Known rows, with every way that one mark hangs from another:
k_421{k_717{k_79{k_291}}}: [-0.17  0.08  0.01 -0.22  0.31  0.12 -0.02 -0.01  0.21 -0.06 -0.17  0.10
 -0.36  0.02 -0.20  0.07 -0.13 -0.06 -0.05 -0.12 -0.13]
k_79{k_291{k_844}}: [-0.12 -0.04 -0.16  0.03  0.24  0.10  0.17  0.26  0.23 -0.15 -0.08  0.15
 -0.21  0.06 -0.06  0.06 -0.17 -0.19 -0.20 -0.14 -0.20]
k_421{k_717{k_79 k_844{k_291}}}: [-0.04  0.08 -0.07 -0.23  0.40 -0.03 -0.09 -0.17  0.23  0.13 -0.17  0.06
 -0.30 -0.18 -0.19 -0.16  0.04 -0.05 -0.06 -0.01  0.07]
k_9{k_543{k_844}}: [ 0.18  0.06 -0.04  0.18 -0.22 -0.02  0.17 -0.08 -0.07 -0.23  0.15  0.21
 -0.04  0.10  0.10  0.08 -0.04 -0.04 -0.06  0.05 -0.12]
k_9{k_543}: [ 0.12  0.08 -0.06  0.17 -0.16  0.09  0.12  0.05 -0.01 -0.07  0.06  0.13
 -0.07  0.05  0.08  0.13  0.01  0.04 -0.02  0.02 -0.05]
k_844{k_717{k_421}}: [-0.02  0.03 -0.21 -0.08  0.04  0.18 -0.05 -0.20 -0.05  0.06 -0.08  0.15
 -0.21 -0.04 -0.17  0.18 -0.18 -0.14 -0.07 -0.19  0.08]
k_543{k_9}: [ 0.03 -0.04  0.05 -0.02 -0.05  0.07  0.01 -0.06 -0.08 -0.21 -0.15  0.10
 -0.25  0.10 -0.09 -0.03 -0.12  0.07 -0.21 -0.11 -0.12]
k_543{k_844{k_614 k_717}}: [ 0.05 -0.04 -0.24 -0.13  0.13  0.01  0.11 -0.16 -0.08 -0.10  0.12  0.26
 -0.01  0.01  0.02 -0.02 -0.01 -0.28  0.08 -0.05 -0.11]
k_844{k_291 k_614}: [ 0.02 -0.05 -0.04 -0.09  0.17  0.12  0.06  0.16 -0.04  0.01 -0.04  0.27
  0.00 -0.14  0.17 -0.06  0.06 -0.20 -0.04  0.15  0.00]
k_421{k_717}: [-0.05  0.05  0.03  0.00  0.09  0.09 -0.01 -0.09  0.01 -0.03 -0.10  0.08
 -0.25  0.01 -0.13 -0.01 -0.06  0.08 -0.07 -0.11  0.04]
k_108{k_9{k_543}}: [ 0.08  0.20 -0.07  0.21 -0.26  0.13  0.04  0.17  0.06  0.04 -0.03  0.16
 -0.15 -0.02  0.06  0.23  0.12  0.06 -0.09  0.08  0.01]
k_717{k_79{k_291} k_421 k_844}: [-0.12  0.12 -0.22 -0.35  0.28  0.03  0.06 -0.18  0.28  0.12 -0.07  0.19
 -0.36 -0.16 -0.16  0.08 -0.22 -0.15 -0.06 -0.18 -0.03]
k_844{k_614}: [-0.01 -0.01 -0.13 -0.06  0.10  0.07  0.11  0.02  0.00  0.00  0.03  0.20
 -0.03 -0.07  0.10 -0.03  0.03 -0.11  0.06  0.03 -0.04]
k_79{k_717}: [-0.03  0.04 -0.15 -0.03  0.08  0.13  0.13 -0.10 -0.03 -0.08 -0.11  0.09
 -0.12 -0.06 -0.13 -0.02 -0.17 -0.12  0.04  0.12  0.01]
k_844{k_291 k_614 k_717}: [ 0.01 -0.06 -0.16 -0.17  0.28  0.17  0.01  0.10 -0.03  0.08 -0.03  0.23
  0.00 -0.13  0.08  0.00  0.08 -0.31  0.03  0.04  0.01]
k_421{k_717{k_844{k_614}}}: [-0.09  0.11 -0.18 -0.25  0.31 -0.07  0.14 -0.14  0.08  0.16  0.05  0.16
 -0.18 -0.19 -0.04 -0.19  0.08  0.01  0.08 -0.15  0.09]
k_844{k_291 k_614 k_717{k_79 k_421}}: [-0.05 -0.01 -0.26 -0.33  0.33  0.10 -0.13 -0.09  0.00  0.19 -0.15  0.26
 -0.11 -0.21 -0.09  0.07 -0.03 -0.35  0.02 -0.01  0.02]
k_717{k_79{k_291} k_421 k_844{k_614}}: [-0.16  0.12 -0.32 -0.48  0.39 -0.02  0.14 -0.11  0.22  0.20  0.00  0.28
 -0.24 -0.24 -0.06  0.03 -0.13 -0.23  0.03 -0.15 -0.05]
k_421{k_717{k_844{k_291}}}: [ 0.00  0.06  0.00 -0.13  0.29  0.04  0.02 -0.07  0.11  0.11 -0.09  0.11
 -0.25 -0.18 -0.09 -0.13  0.02  0.00 -0.14 -0.07  0.16]
k_421{k_717{k_79 k_844{k_291 k_614}}}: [-0.09  0.09 -0.15 -0.36  0.50 -0.09  0.00 -0.10  0.19  0.22 -0.10  0.16
 -0.20 -0.28 -0.08 -0.23  0.13 -0.12  0.06  0.01  0.05]
k_291{k_844{k_614 k_717{k_79}}}: [-0.12 -0.03 -0.45 -0.15  0.43 -0.05  0.03  0.00  0.25  0.04 -0.11  0.09
 -0.10 -0.04 -0.19 -0.06  0.07 -0.32  0.11 -0.11 -0.21]
k_9{k_543{k_844{k_614 k_717}}}: [ 0.12  0.04 -0.25 -0.03 -0.02 -0.02  0.21 -0.06 -0.13 -0.10  0.21  0.28
  0.08  0.04  0.12  0.09  0.07 -0.21  0.11 -0.03 -0.14]

Rows:
[ 0.13 -0.12  0.16 -0.04 -0.04 -0.01  0.01 -0.04 -0.17 -0.37 -0.11  0.25
 -0.18  0.08 -0.02 -0.11 -0.14 -0.09 -0.35  0.02 -0.15] : k_543{k_9 k_844{k_291}}
[ 0.04 -0.09 -0.14 -0.22  0.08 -0.04  0.09 -0.17 -0.20 -0.26  0.01  0.25
 -0.11  0.09 -0.06 -0.08 -0.05 -0.19 -0.07 -0.18 -0.21] : k_543{k_9 k_844{k_614 k_717}}
[ 0.08 -0.13  0.06 -0.17  0.06 -0.07  0.10  0.04 -0.22 -0.29 -0.05  0.35
 -0.07  0.00  0.10 -0.17 -0.05 -0.17 -0.25  0.06 -0.18] : k_543{k_9 k_844{k_291 k_614}}
[-0.14  0.00 -0.28 -0.36  0.41  0.16  0.04  0.06  0.19  0.04 -0.05  0.20
 -0.13 -0.05 -0.06  0.10 -0.02 -0.34  0.17 -0.08 -0.21] : k_844{k_614 k_717{k_79{k_291}}}
[-0.16  0.08 -0.33 -0.40  0.43  0.05  0.37  0.03  0.12  0.08  0.05  0.25
 -0.09 -0.25  0.02 -0.07 -0.12 -0.26  0.13  0.02 -0.03] : k_79{k_291 k_717{k_844{k_614}}}
[ 0.17  0.10  0.03  0.19 -0.25  0.05  0.04  0.19 -0.04 -0.10  0.01  0.28
 -0.09 -0.03  0.14  0.16  0.09 -0.11 -0.24  0.20 -0.02] : k_108{k_9{k_543{k_844{k_291}}}}
[-0.18  0.03 -0.32 -0.43  0.37  0.14  0.01 -0.03  0.10  0.12 -0.09  0.27
 -0.20 -0.12 -0.11  0.20 -0.15 -0.34  0.07 -0.17 -0.12] : k_844{k_614 k_717{k_79{k_291} k_421}}
[-0.10  0.14 -0.41 -0.35  0.26 -0.05  0.26 -0.26 -0.04  0.21 -0.01  0.25
 -0.11 -0.34 -0.08 -0.09 -0.16 -0.18  0.10 -0.02  0.15] : k_79{k_717{k_421 k_844{k_614}}}
[-0.18 -0.02 -0.28 -0.06  0.34  0.11  0.28  0.21  0.17 -0.18 -0.14  0.14
 -0.17 -0.02 -0.15  0.02 -0.26 -0.27 -0.10 -0.02 -0.18] : k_79{k_291{k_844} k_717}
[ 0.13  0.16 -0.05  0.22 -0.33  0.01  0.09  0.04 -0.01 -0.11  0.07  0.23
 -0.12  0.04  0.07  0.19  0.07 -0.02 -0.13  0.11 -0.07] : k_108{k_9{k_543{k_844}}}
[-0.08  0.08 -0.36 -0.28  0.31 -0.04  0.29 -0.16  0.05  0.12  0.04  0.18
 -0.03 -0.27 -0.02 -0.18 -0.03 -0.17  0.18  0.08  0.06] : k_79{k_717{k_844{k_614}}}
[ 0.08 -0.10 -0.01 -0.19  0.01  0.04 -0.07 -0.19 -0.27 -0.22 -0.17  0.29
 -0.25  0.03 -0.16  0.05 -0.25 -0.22 -0.36 -0.19 -0.05] : k_543{k_9 k_844{k_291 k_717{k_421}}}
[-0.26  0.02 -0.41 -0.26  0.39  0.03  0.33  0.17  0.04  0.01 -0.12  0.32
 -0.13 -0.17 -0.10  0.07 -0.29 -0.36 -0.10 -0.09 -0.12] : k_79{k_291{k_844{k_614}} k_717{k_421}}
[-0.21  0.13 -0.21 -0.46  0.54 -0.05  0.13 -0.06  0.28  0.14 -0.03  0.17
 -0.27 -0.18 -0.11 -0.09  0.02 -0.11  0.11 -0.17 -0.08] : k_421{k_717{k_79{k_291} k_844{k_614}}}
[-0.01  0.00 -0.19 -0.21  0.24  0.16 -0.21 -0.15  0.06  0.11 -0.23  0.15
 -0.23 -0.13 -0.20  0.14 -0.13 -0.27 -0.09 -0.04  0.04] : k_844{k_291 k_717{k_79 k_421}}
[ 0.09  0.07 -0.29 -0.11 -0.06 -0.03  0.17 -0.15 -0.22 -0.01  0.18  0.35
  0.01 -0.03  0.06  0.18 -0.06 -0.23  0.02 -0.13 -0.05] : k_9{k_543{k_844{k_614 k_717{k_421}}}}
[ 0.17  0.04 -0.16  0.11 -0.11  0.04  0.11 -0.13 -0.09 -0.19  0.15  0.18
 -0.04  0.12  0.00  0.15 -0.04 -0.14  0.01 -0.07 -0.12] : k_9{k_543{k_844{k_717}}}
[ 0.03  0.01 -0.16 -0.21  0.30  0.00  0.14  0.04  0.08  0.15  0.05  0.25
 -0.04 -0.25  0.15 -0.16  0.10 -0.18 -0.01  0.07  0.08] : k_717{k_844{k_291 k_614}}
[-0.20 -0.03 -0.41 -0.25  0.40  0.09  0.18  0.18  0.09  0.07 -0.05  0.28
 -0.15 -0.07 -0.08  0.17 -0.18 -0.39 -0.10 -0.31 -0.13] : k_79{k_291{k_844{k_614 k_717{k_421}}}}
[-0.03  0.12 -0.26 -0.23  0.17 -0.06 -0.02 -0.37  0.20  0.17 -0.07  0.11
 -0.31 -0.18 -0.21 -0.02 -0.14 -0.07 -0.01 -0.11  0.08] : k_717{k_79 k_421 k_844}
[ 0.09  0.11 -0.27 -0.07 -0.05 -0.03  0.00 -0.32 -0.04 -0.07  0.02  0.20
 -0.15  0.03 -0.17  0.20 -0.14 -0.19  0.00 -0.12 -0.11] : k_9{k_543{k_844{k_717{k_79 k_421}}}}
[-0.13  0.06 -0.11 -0.23  0.16  0.14 -0.01 -0.07  0.16 -0.01 -0.14  0.21
 -0.31 -0.04 -0.15  0.18 -0.26 -0.16 -0.11 -0.11 -0.10] : k_717{k_79{k_291} k_421}
[ 0.14  0.16 -0.18  0.15 -0.22  0.07  0.03  0.00 -0.01 -0.06  0.06  0.20
 -0.12  0.05 -0.02  0.24  0.08 -0.13 -0.04 -0.01 -0.05] : k_108{k_9{k_543{k_844{k_717}}}}
[-0.11 -0.02 -0.45 -0.12  0.28  0.00  0.10  0.00  0.03  0.11 -0.06  0.22
 -0.11 -0.09 -0.12  0.06 -0.09 -0.30 -0.07 -0.26 -0.03] : k_291{k_844{k_614 k_717{k_421}}}
[-0.27  0.03 -0.25 -0.24  0.55 -0.05  0.11  0.18  0.29 -0.02 -0.14  0.17
 -0.25 -0.04 -0.18 -0.05 -0.04 -0.21 -0.04 -0.18 -0.25] : k_421{k_717{k_79{k_291{k_844{k_614}}}}}
